Known rows, with every way that one mark hangs from another
temo{mulevig tudoz}: [  5  -9  -9 -20   7 -11  -5   6 -13  -7 -20  30  15   6 -23  -2  18 -17
   8   4  30  -5   1  19   9 -17   9  -2 -16 -15  -6   3   7  -5   9   8
  -1 -26  19 -20   4]
rudet{kinesar{mulevig{ziro}}}: [  0  12   4 -14   6 -14  12 -16   8  -1  -7  -9  -8 -11  -7   9  -9  11
  -2  -9   2  -3   7  -3   0  -2   6  -2 -14  -4 -17  12  -3  -5  10 -15
   8   8  -9 -18  -1]
kinesar{rudet vepa}: [  3  -4   9  14  -4  -4  16   9   2 -15  11  -8 -32   1   5  -2  -6  16
   0  -6 -16  -2   0   4  -7  -8 -17  17 -15   0  -2 -12  -4 -13  -1   2
  -6  17 -17  -3  -5]
gobuf{rudet{kinesar{vepa{roro ziro}}}}: [  6  -7  -1  13 -12   3  10 -11   8  -1  -5 -15  -5  -9  -5   4  11  16
   2  -3 -33   6  -9  -8  -9 -14 -11   5  -3 -15  -9 -15  -3 -12  -9  -3
  -4   6  -1   2 -14]
veki{tudoz{nedis{vepa}}}: [ -4  -3 -22 -24  -1  -1  -4   6 -11   0   3  -5  -4  18  -7   7  12 -19
   7  10  14   2   0  38  -6  10   5   0  11   5  30   1  -3  -2   2   9
  -5 -17  28 -10  13]
vepa{roro ziro{rudet}}: [ -6   2 -10  26  10  27  -5  -5  11   9   0  -2   9   8  15 -18   4   6
  -6  -6  -7  -9  -1 -16  -9  -2  -9 -13   1   5  -2  -4   1   0 -14 -19
  12   9 -12  13   0]
gobuf{rudet{kinesar{mulevig{ziro{domo}} vepa}}}: [  9  -5  16   6 -12 -13  12 -15   4  -1  -7  -9 -10 -19  -8   9  -9  22
   3  -8 -27   6  -9 -15 -11 -13  -6  11 -10 -13 -18  -9  -1 -14   4  -2
   0  11  -6  -8 -14]
domo{kinesar{mulevig{ziro} rudet}}: [  8   9  16  10   4 -17   6  -9  11   1   6  -4 -22  -7  -1   7 -35  20
  -1 -12  13 -14   8 -22 -11   3  12   9  -9  10  -8   5  -1   6   7  -7
   5  24 -22  -8   2]
vepa{roro ziro{rudet{gobuf kinesar}}}: [ -6   3 -13  30   3  19  -5  -4  15  20   0  -6   8  -2  15  -8   8  19
  -6 -10 -20  -4   0 -21  -3  -3  -9 -17   0  -3  -6  -1  -1   4 -14 -22
  10  14 -19  16  -9]
ziro{vepa}: [ -3   3   4   1  -3  23  -6   0   2 -25  -3  -8  -1  -2   3  -7   6  -7
   4  -1 -12   2   5   6   1   5 -14  14   4  -4 -11  -3 -11  -9   5   5
  -9  -1  -1  -3  -2]
veki{tudoz{nedis{rudet{kinesar}}}}: [  2  -9 -23 -24  -2  -9  -4   9 -15  -3   2  -2  -6   9  -5  19   5 -16
   7  10   4  -5   8  35  -5   4   9   1  14   5  27  -4   2   0   0   6
  -4 -15  28 -10   8]
gogiv{temo{mulevig{ziro{domo}}}}: [ -2  -6   7 -17  12  -7  -1   3 -15 -10  -2  20   3  -3 -16   2 -13 -13
  -8   7  35   7  -1   6   6   0  -3   6   5  -5  -6   7   8   3  10  10
  16 -28  13 -14  -2]
rudet{gobuf kinesar{vepa}}: [ -5  -1  -9   6 -20  -9  10   0   4   3  -1 -13 -16 -15   1  18  12  24
   3  -1 -32  13  -1   0  11  -6 -12   3  -7 -23  -8  -4  -6   0   4  -3
  -9   9 -15   0 -18]
rudet{gobuf kinesar{mulevig{ziro{domo}}}}: [ -6   7   6  -1  -8 -21   8 -13   9  11  -6  -3  -8 -25  -3  16  -9  28
   2  -8 -16   8   3 -18   9  -5   3   0  -8 -16 -17  10  -5   5  13 -14
   3  11 -19  -8 -14]
tudoz{nedis{rudet} veki}: [  3 -13 -18 -27  -6 -14  -6  22 -16  -8   6   4  -3  19 -11  10   2 -26
   5  10  -8  -4  12  24   3  -9  11  10  25  18  33  -1  -6   4   1  14
  -9 -26  34   4   6]
nedis{rudet{gobuf}}: [ -5 -14   2  -1 -15  -9   6   7  -3  -8  10   7  -5  -6  -5  17  -1  -2
  20  20 -23   3   4  -6  15  -8  -5  11   9  -3   1 -15  -1   2   0   5
 -16  -8   7   5 -10]
gobuf{rudet{kinesar{mulevig{ziro}}}}: [  5  -3  10  -2  -6 -12  11 -19  10  -3  -8  -6  -6 -15 -18  11  -2  13
   8  -2 -18   4  -6 -12  -5 -14  -1   9  -7 -11 -11  -8  -4 -14   4  -6
  -3   1   5 -12 -11]
veki{tudoz{nedis{rudet vepa{roro}}}}: [ -2  -8 -19 -18  -4  -3   2  13 -11   3   6  -3  -2  19  -2   8   7 -20
   7  16   4   0   4  34  -7   7   5  -2  16  11  27  -1  -2  -1  -5  11
  -6 -13  25  -1   9]
vepa{kinesar ziro{domo}}: [ 10  11   5  22  16  15 -13 -20  -2  12   2 -13  18  -9  25 -16   4   7
 -13 -22  -1  -6 -14 -23  -8   7  11 -13  -4  -8  -2  -8  12  17 -11 -17
   3   9  -9   4  10]
roro{vepa{kinesar}}: [ -1  15 -11  -3   9  17   8 -22  15  -4  -8 -14  11   3  -2  -1   3 -12
   1  -1 -12  -6   2   5  -2   7  -5  -8   1 -11   5 -21  11   4 -13  -9
  -2   1  -3   4   8]
vepa{kinesar{rudet} roro}: [  0   6   0  27  18  17  16  -6  10   9   0 -11   2   3  17 -15   1   5
  -9  -5 -14  -6   1  -9  -5 -11  -3  -9   2   4   8 -15  -2   2 -18 -18
   2  18 -15   9  -2]
gogiv{temo}: [-10  -6  -5 -19   8   9  -1  -3  -4 -16   0   9  -5  -4 -22   6  -2 -20
   5  15  26   8 -10  11   6   5 -16  14  10  -6  11   3   0  -2   7   3
   4 -26  17  -6   4]
domo{kinesar{mulevig vepa} ziro{rudet{gobuf}}}: [ 12   3  21  33 -22 -20 -14   2  10  22  11  -5 -18 -14  19  14 -40  43
   4 -15 -22 -10  -1 -39  -3  15   3   8 -13   7 -19  -6  15  15  11   6
   6  39 -45  -3 -15]
gogiv{temo{tudoz}}: [-10 -10  -9 -25   7   3  -3  -4  -4 -15 -11  20  -2  -4 -29   8   7 -23
   9  15  38   4 -12  19   9   2 -13  12   5  -9  13   8   4  -2   9   3
  -1 -29  21  -7  10]
kinesar{mulevig rudet{gobuf} vepa{roro}}: [ -9   2  17  28  -6 -11  29   1  19   6   2  -1 -27 -12  10  -4 -18  27
   3  -2 -30  11  -5 -18 -11 -10 -20  16 -21  -2 -14  -3  -4  -3   0 -11
   0  34 -40   2  -9]
veki{tudoz{nedis}}: [ -4  -6 -26 -24   3   1  -7   5 -14  -8  -3   1  -7  15  -7  10   9 -21
   6  10  15  -2   3  38  -6   5   5   1  15   2  33  -3   0   0   4   5
  -3 -20  30 -15  13]
tudoz{veki}: [ -8  -3 -13 -21  -2   3  -6   3 -10 -16  -8   2  -1  16 -16  -1   4 -20
  15  14   0  -4   3  14   4  -7   1   9  14   1  23  -1 -12  -5   8   0
 -11 -22  20 -13   7]
gogiv{temo{tudoz{nedis{vepa} veki}}}: [ -7 -10 -15 -34   2  -5  -6   7  -8  -6  -7  16   0   6 -31   7  10 -30
   6  13  37   6 -11  30   8   3  -6  12  11   0  26  17   1   1   9  12
  -3 -36  30   0  13]
domo{ziro{rudet{kinesar{vepa}}}}: [  8   1   7  13 -10  -9 -13   8   2   8   8  -6 -10  -3  11   5 -14  27
   3 -14 -21 -14   5 -12   5   5  -4   1  -7   4 -10  -6   5  -5   6   3
   9  16 -19  -9 -15]
vepa{roro ziro}: [-12   6 -15  15  12  27   2  -8  10   1  -6  -6   9  12  12 -22  11  -2
  -6   1  -1  -3  -1  -8  -8  -2  -3 -12   9  -2   2   0  -2   7 -16 -18
   9   1  -5   9   4]
temo{gogiv mulevig{ziro} tudoz{nedis veki}}: [ -4 -15 -17 -43  11 -29  -7  21 -28  -8 -18  42  10  16 -32  10  15 -31
 -10  12  57   1  10  29  12  -8  33 -14   5   4  11  24  15  11  16  24
   9 -41  37 -15   4]
tudoz{nedis{rudet vepa{kinesar}} veki}: [  8  -5  -9 -19  -7 -16   0  20 -11  10  15 -11   4  20  -4   5   9 -23
   2   5 -11   1   2  20   3  -1  15   3  16  21  28   2  -5   7  -6  17
 -15 -18  26  12   8]
nedis{rudet{gobuf} vepa}: [ -2  -7  10  -1 -23 -13  12  10   3   8  21  -5  -1   0  -5  10   6   1
  20  19 -24  12  -5  -5  14   2  -5   8   0   1  -7  -4  -8  -4  -4  15
 -21  -2   2  14 -10]
mulevig{ziro}: [-12   1   7  -9   5  -6  11 -10  -2 -20  -2   0 -15  15  -3  -1  -7   1
  -2   4  14  -7  13   7   8  -4   5  -4   8   5  -1  -1   1   2   9  -4
   0  -7   2 -16   0]
mulevig{temo{gogiv}}: [ -6   4   0 -13   2   4  -4  -8   1 -19  -4  16   3  -4  -9  -1   9 -16
  -3  26  40  16 -11   6  12   5  -9  -6  -3  -4  16  -1   1  -6   3   0
   1  -6  15   0  14]
roro{vepa{kinesar{rudet} ziro}}: [  4  21  -8  12  16  11   5 -23  23   5  -1 -20   9   0   8  -8   2  -1
  -6 -14 -12 -12   0  -7  -9   9   0 -11  -6  -8   2 -17  14  11 -21 -16
   0  11 -14   8  11]
domo{ziro{rudet{kinesar} vepa{roro}}}: [  6   4  10  23  -8   8 -17  11   8   6   4  -9  -1  -5  20  -6 -14  25
  -1 -17 -32 -12  14 -15   3   8  -8   2   3   7 -19  -2  -3  -6   1   3
  10  21 -27   0 -20]

Rows
[ -5   4   0   5 -16 -17  14  -8  11   9  -5 -11 -14 -23  -1  18   2  26
   5  -3 -29  16  -6 -10   5  -3 -10   7 -19 -20 -18   3  -2   2   9  -9
  -5  17 -23  -6 -13] : rudet{gobuf kinesar{mulevig vepa}}
[ -3  -1 -23 -20   1   0  -6   4  -8   3   4  -8  -2  18  -3   3  15 -18
   4   6  16   1  -3  34  -9  13   8  -4  10   4  28   4   0   3  -2   6
  -4 -16  26  -9  15] : veki{tudoz{nedis{vepa{ziro}}}}
[  0  -3   7  25  -3  35 -11   9   7  -7   0  -2   4  -2  14  -9  -3   5
  -1  -9 -27  -6   8  -9  -3   1 -25   6   1   9 -18  -7 -10 -19  -1  -1
   1  14 -18  13 -12] : ziro{rudet vepa{roro}}
[  3   7  13  22   1  14  -2  -3   9  -9   3 -15  -1 -12  14  -5   6   5
  -1 -11 -25   2   1  -6   3   4  -9  10  -2  -4 -10  -9  -6   0  -2  -1
 -15  13 -16   4  -6] : ziro{vepa{kinesar{rudet{gobuf}}}}
[  1  -9  16  39 -15  33 -22  15  -2   6   0   7   8 -21  26  -9 -17  27
  -2 -19 -42   2   4 -30  -2  -2 -27   9   7  -2 -23  -7 -14 -15   3   2
   7  22 -29  25 -23] : ziro{domo rudet{gobuf} vepa{roro}}
[  5  11  11   7   3   2  11  -4   9  12  15 -20  -1   5   1 -10  11   2
   3  -5  -4   3 -12  -1   0   5  -1  -2 -13   3  -1  -2  -7  -6  -8   1
 -11   8  -4   5   3] : nedis{vepa{kinesar{rudet}}}
[  5   0  10   1  -9  -5   6   4   5   7  22 -14   4   6   2  -3   7  -4
  11   8 -10   1  -7  -7   2  10   2   0  -5   9 -11   2  -1  -1 -12   9
 -12   0   2  12   4] : nedis{rudet vepa{ziro}}
[  0   2   1  16 -18  -8  15   8  15  28  18 -20   7  -4  11   2  10  15
   5   7 -35  10  -2 -15   6   3   0 -10  -1   0 -16   7  -8   5 -20   0
  -9  13 -15  26 -13] : nedis{rudet{gobuf kinesar} vepa{roro ziro}}
[ -4   0  -9 -28  -4 -10  -9   3  -3  -9 -11  23   7   6 -19  -1  22 -26
  -2  23  52  14 -13  25  14   2   2  -8  -2   2  31  13   1  -2   6   9
  -7 -16  28   5  22] : mulevig{temo{gogiv tudoz{nedis{vepa} veki}}}
[ -2 -16 -19 -22 -13 -18  -5  23 -14  -3   6   6  -5  13 -11  14   5 -20
   9  12 -16   1  11  19   9 -10   9  11  26  12  34  -3  -6   9   2  13
 -13 -26  30   7   0] : tudoz{nedis{rudet{gobuf}} veki}
[  7   6  -1  12   3  13 -19  -8  -3   3   3  -5   5  -7  13 -11  -8  12
  -6 -17   8  -9  -5 -21 -12   7   7  -1   3  -7  -3   1   2  11  -5  -8
   9   5  -6   5   7] : vepa{ziro{domo{kinesar}}}
[ 13  -5  22  23  -8  28 -29  11  -9  -6   4   5   6 -19  18  -7 -20  18
  -2 -26 -24  -8   2 -21  -6   4 -21  15  -2   3 -24  -6 -10 -23   9   6
   6  16 -18  11 -11] : ziro{domo rudet vepa}
[  7   5   7   8  -7  -2   3  -9   4  -2   1 -10 -15  -6   3   8 -22  12
   1  -4   2  -3  -5 -14 -13   8   0  11 -12   0 -12  -2   5   6   6   0
   1  22 -21  -4   5] : domo{kinesar{mulevig vepa}}
[  9   1  10  10 -21 -16   2   7   5  25  22 -17   7 -15  10   7   3  21
   7  -3 -30   8  -6 -21   5   7   4  -2  -6  -4 -19   7  -6   3 -11   6
  -9  10 -12  21 -11] : nedis{rudet{gobuf kinesar} vepa{ziro{domo}}}
[-12   6  15 -12   4 -13   6 -13   1 -23  -3  16  -8   5  -2  -1  -3  -6
 -14  23  49   9   2   5  16   6   3 -16   1   5   9   6   9   5   8  -2
   4  -1   6  -7  10] : mulevig{temo{gogiv} ziro}
[ -2  -5   6 -18  13  -9  -1  10 -26 -11  -3  29   8  -1 -12   2  -7  -8
 -15   8  39   7   6  -5   5   0  18 -10   1  -5 -17  10  10   3  11  18
  23 -19  13 -15  -9] : temo{gogiv mulevig{ziro{domo}}}
[  0   0  -3  30   9  31 -14  -1   2  14   0   3  14   0  23 -22  -8  15
  -9 -16  -9 -10  -2 -26 -14  -3  -9 -12   4   2  -6  -3  -1  -2 -13 -17
  20  13 -16  18  -2] : vepa{roro ziro{domo rudet}}
[  3   8   3  18  -2  18  -2   1   8  25  10 -15  12   3  13 -20   4  15
  -6 -14 -10   1  -9 -16 -10   6  -7 -12  -7   3 -13   9 -10 -10 -13  -4
  10  14 -15  20  -3] : nedis{vepa{roro ziro{domo rudet{kinesar}}}}
[  9   1  13   2   6 -11  -3   7  -8  -6  -1   7   5   3   0   0  -6   6
 -11 -12   3  -7  17  -1   6  -7   7  -6 -13   1 -29   2   4  -5   9   8
  10  -4  -6 -17 -13] : temo{mulevig{ziro{rudet{kinesar} vepa}}}
[-10   7  15  13   7   9  11 -11   5 -15  -5 -12  -5  11  18 -11  -5   3
 -14  -4  -6  -5  16   0   5   1   2  -9  10   8 -13  -1   1   7   0  -5
  -1  10 -16  -3  -5] : mulevig{ziro{vepa{kinesar roro}}}
[ -9 -11 -25 -43   0  -5  -8  16 -15  -5 -11  24   4  11 -34   8  28 -33
   5  17  42   7  -8  29   7   4  14  -1  10   3  27  23  -1  -1  10  19
  -5 -32  38   4  12] : temo{gogiv tudoz{nedis{vepa} veki}}
[  0   0   6  10  -7   5  13   7   9  13  18 -14   9  12  10 -11   6  -3
   6  11 -16   2  -4  -9  -2   5  -1  -6   2  12 -11   2  -4  -1 -20   5
  -7   6  -5  21   1] : nedis{rudet vepa{roro ziro}}
[ -4  13  31   9   4  -7   6 -18  18  -6  -7   7  -2  -6   9  -9 -22   6
  -6   0  14   2   1 -14   1   4  -8  -2 -18  12 -17   7   4  -4  12 -14
   5  23 -22  -8   9] : kinesar{mulevig{temo ziro{rudet vepa{roro}}}}
[ 11   2  10   3  -2   8 -14  -5  -9   2  -2   5   2 -16   5  -3 -30  14
   0 -14   7  -6  -3 -23 -13   2   3  11   2  -5  -7   1  -5  -1   8  -2
  13  11  -9   0   3] : ziro{domo{kinesar{mulevig}}}
[  3 -14 -22 -36  13 -12  -9  20 -23  -5 -15  42  15   3 -31   9  26 -29
  -7   9  54   8  -2  24   7  -6  19  -7  -6  -8   4  16  14   3   9  24
  13 -36  38  -7   3] : temo{gogiv mulevig tudoz{nedis}}
[ -4  12  -8  31  21  27   4 -20  12  15  -4 -18  19   7  26 -23  15  -1
 -16  -8  -7  -4  -8 -17  -8   1   6 -24   3  -1   2  -9  10  20 -24 -25
   4  12 -14  11   8] : vepa{kinesar roro ziro}
[ -6   2   5 -19  -3 -29  -1  -8   0 -15 -15  18  -7  18  -5  -4   4 -11
  -9  11  46  -3   9  27  18  -9  11 -14   2  10  27   9   7   8  11  -2
  -8 -10  13  -7  20] : mulevig{temo{tudoz{nedis veki}} ziro}
[ -2 -12 -14 -31  12  -7  -6  12 -21 -10 -19  42  17  -1 -33   8  22 -26
   3  17  52   5  -5  14  10  -5  15  -7 -11 -15  -6  13  12  -3  11  18
   8 -31  28 -15   1] : temo{gogiv mulevig tudoz}
[ -2  10  16  30   7  19   8  -6  17   1  -5 -13   4 -13  20 -13  -2   7
  -5 -10 -30   5   2 -16  -4   2 -10   6  -3   0 -17  -4  -7   2  -6 -10
  -6  24 -28   8  -6] : ziro{vepa{kinesar{mulevig rudet{gobuf}} roro}}
[  5   3 -10  -9   0   3  -6   8  -2  10  13  -9   1  11   2 -12  13  -5
 -10 -14   7   6  -5  11  -7   5   3   1   5   6  11   9  -5   3  -6  10
   6 -11  16  14   7] : tudoz{nedis{vepa{ziro{domo}}}}
[  8  -3   6 -11  -3 -14   9   0   1  -4   5  -3  -2 -13  -6  18 -10   1
  11   6 -15  -5   6  -6   3  -4   2   8  -7   2 -14  -1   0  -8   1  -3
  -3   5   0  -4  -3] : nedis{rudet{kinesar{mulevig}}}
[ -1 -11 -21 -24  -1  -5  -5   9 -16  -7   3   2  -6  13  -5  16   4 -21
   9  14   8  -4   7  35  -5   4   7   3  16   7  30  -6   3   1   1   8
  -6 -18  30 -10  11] : veki{tudoz{nedis{rudet}}}
[ -1   0 -19 -10   4  -1   2   6  -6   9   4  -9  -4  17   2   2  10 -14
   1   4   8  -1   0  32 -10   7   6  -5  10   9  30  -1  -2   1  -6   4
  -3  -6  18  -3  11] : veki{tudoz{nedis{vepa{kinesar{rudet} roro}}}}
[  3 -11   0 -20   4 -27  -8  10 -18  -4 -20  33  10  18 -21   2   3 -13
   5   1  29 -16  12  17  12 -19  20  -9 -11   2  -2   9  10  -2  17   8
  -2 -25  14 -24   2] : temo{mulevig{ziro{rudet}} tudoz{veki}}
[  8  12  26  14  20 -12  12 -19   8   7   3  -6  -6 -12  11  -4 -20  13
  -7 -18   1  -8  -3 -21  -6  -2  10  -1 -16   6  -8  -4   8   5   2 -18
   2  22 -20 -10   5] : vepa{kinesar{mulevig{ziro{domo}} rudet}}
[ -5  10   3  16  20  18  16 -20  12  11 -11  -8  14   0  13 -13  -2  -6
  -6   1  -8   2  -7 -14  -7  -4   0 -11  -4   2  -4  -8   4   7 -10 -22
   6  15 -14   0   6] : vepa{kinesar{mulevig} roro}
[  3   5   6  19   8  -2   7 -10   7   5   6  -9  -5  -9   7   2   5  10
   2  -7 -14  -1  -5 -11   5  -6   1   0  -6  -5   7 -16   2   6  -6 -11
 -12  10  -9   0  -3] : vepa{kinesar{rudet{gobuf}}}
[  8   5  16  24  -5  30 -14   3   0   0  -8  -5   8 -18  25 -16 -31  17
 -10 -20 -16  -1   6 -27 -17   8  -7  12   9  -1 -25   5 -13  -3   1   3
  13  26 -29  15  -5] : ziro{domo{kinesar{mulevig}} vepa{roro}}
